Each row comes from the steps of one walk. Every step used is in the known rows, and no mark comes twice. Write the walk behind each row, first mark first.
In the rows, zero is written as 128.
Known rows
panu -> vovu: [123 125  82 159 128 118 120 107 154 106 108 116 102 146 161 131 139 141
  97 125 113]
revu -> vovu -> nimuk: [161 147  91  83 137 128 102 161 107  63 152  79  74 124 142 125 152 107
 109 116 108]
mosegi -> panu: [148 108 121 151 103 140 167 127 133 154  83 140 145 125 136 152 112 106
 171 117 135]
peki -> mosegi -> nimuk -> vovu: [147  59  74 121 135  69 136 160 141 112  99 182 147 137 164 157 131 104
 141 130 162]
beresob -> mosegi -> panu -> vovu: [140  86  95 211 103  94 168  91 161 125  74 110 121 126 165 163  98  84
 144 114 122]
nimuk -> mosegi: [112  99 132 137 128 124 165 120 151 109 161 136 129 108 147 123  83 134
 132 115 159]
vovu -> peki -> mosegi: [103 110 131 113  64  73 130 155 112  69 137 154 118  85 137 137 168 104
 192 125 124]
vovu -> nimuk -> mosegi: [101 101 128 137 141 109 160 158 152  71 193  87  94 106 130 116  86 130
 129 107 126]
vuzuz -> vovu: [138 114 117 162 126 126 122 118 163 108 135 144 108 122 162 131 144 142
 136 181 122]
peki -> mosegi: [125  80 133 101 120  71 125 143 117 100 139 140 113 111 131 142 144 115
 162 140 138]
rarul -> vovu -> nimuk -> mosegi: [124 104 104 118 131 136 127 142 129  70 197  85 133 120 162 139 105 134
  96 101 123]
peki -> mosegi -> nimuk: [137  68 100 116 143  74 139 182 122 125  98 148 145 131 137 148 123  99
 177 132 146]
vovu -> peki -> mosegi -> beresob: [114  99 114 125  45  88 142 178 121  48 115 158 138  90 116 135 164  97
 216 141 138]
panu -> mosegi: [ 98 147 148 124 159  70 156 119 146 113 151 102 131 141 150 125 146 115
 137 146 118]
vuzuz -> vovu -> rarul: [115 132 120 123 120 102 125 125 160  86 125 142  90 131 138 110 129 138
 117 177 124]
beresob -> mosegi -> nimuk -> vovu -> peki: [133  99  79 189  94  88 157 133 155 103  91 163 166 119 167 149 112  77
 134 107 142]
revu -> vovu: [175 150  92  81 122 143 102 129 102  98 120 123 103 129 153 132 153 110
 112 125 136]
panu -> vovu -> revu: [103 170  71 191 112 112  98  94 167  89  93 114 101 133 126 143 151 153
  87 114  87]
vuzuz -> vovu -> peki -> mosegi: [112  99 122 146  68  75 124 143 146  57 139 167 100  84 170 137 181 120
 192 179 116]
peki -> mosegi -> panu: [140  63 129 123  97  82 160 142 121 125  98 150 129 110 139 165 130  95
 202 129 145]
panu -> vovu -> nimuk -> mosegi -> beresob: [110  90  65 180 124 114 161 157 185  38 147  84  86 129 146 119  95 135
 115 122 123]

Write each row's walk
[113 133 129 137 138  87 170 145 160  90 130 107 149 145 127 124 142 107
 163 165 136]
panu -> mosegi -> beresob
[139  91 107 179 145  95 150 147 143 141  91 117 158 134 134 141  84  75
 144 118 139]
beresob -> mosegi -> nimuk
[ 99  99  82 168 140 100 150 133 176  55 164  78  71 127 165 119 101 144
  96 108 111]
panu -> vovu -> nimuk -> mosegi
[101 111  83 145  70  68 124 131 140  53 115 139  94 107 170 137 174 119
 155 123 108]
panu -> vovu -> peki -> mosegi
[107 140  90 108 169  52 171 137 167 102 106 144 152 176 165 123 122 104
 101 132 144]
panu -> mosegi -> nimuk -> vovu -> rarul
[160 125  68  76  81  94 116 184  94  64  92 151 122 108 166 142 175  75
 183 117 139]
revu -> vovu -> peki -> mosegi -> nimuk
[113  89 113 150 125 124 171 182 163  51 173  92 113 112 109 114  81 122
 150 123 140]
vovu -> nimuk -> mosegi -> beresob
[115 100 101 124  83  75 143 191 116  90  98 162 149 105 141 139 150  88
 207 120 130]
vovu -> peki -> mosegi -> nimuk
[113 157 108 195 110 119  97 107 175  92 120 142 107 110 126 141 157 153
 125 170  97]
vuzuz -> vovu -> revu
[118 136  93  95 114 101 131 104 149  87 122 167 114 145 139 121 123 135
  68 117 149]
nimuk -> vovu -> rarul
[149 124  93  88 135 125 131 156 124  47 177  85  74 108 157 120 116 113
 112 109 135]
revu -> vovu -> nimuk -> mosegi
[131 118  74 208 125  85 132 115 171 112  82 151 160 129 133 161 102  93
 101 107 131]
beresob -> mosegi -> nimuk -> vovu -> revu
[138 104  81 109  76 106 114 169  96  85 109 150 180 119 172 160 160  93
 166 109 125]
rarul -> vovu -> peki -> mosegi -> nimuk
[129  80  87 182 105 126 194 102 175 116 102 138 127 121 182 146  80 125
 145 104 151]
nimuk -> mosegi -> panu -> vovu
[139 101 102 115  41 111 131 136  95  85 111 154 167  99 173 173 167  93
 190 104 127]
rarul -> vovu -> peki -> mosegi -> panu
[135  94  90 131 114 150 139 163 139  51 178  90 147 124 144 137  99 126
 116 113 135]
rarul -> vovu -> nimuk -> mosegi -> beresob
[115  83 123 157 122 118 192 158 155  94 157  97 112 104 137 135  75 110
 162  98 131]
vovu -> nimuk -> mosegi -> panu
[132 104  78 181 113 119 158 136 159 107  92  89  94 137 154 149 120 116
 139 107  95]
mosegi -> panu -> vovu -> nimuk
[112  89 117 169 139 107 149 149 182  60 192 107  78 104 165 118 106 144
 134 166 121]
vuzuz -> vovu -> nimuk -> mosegi
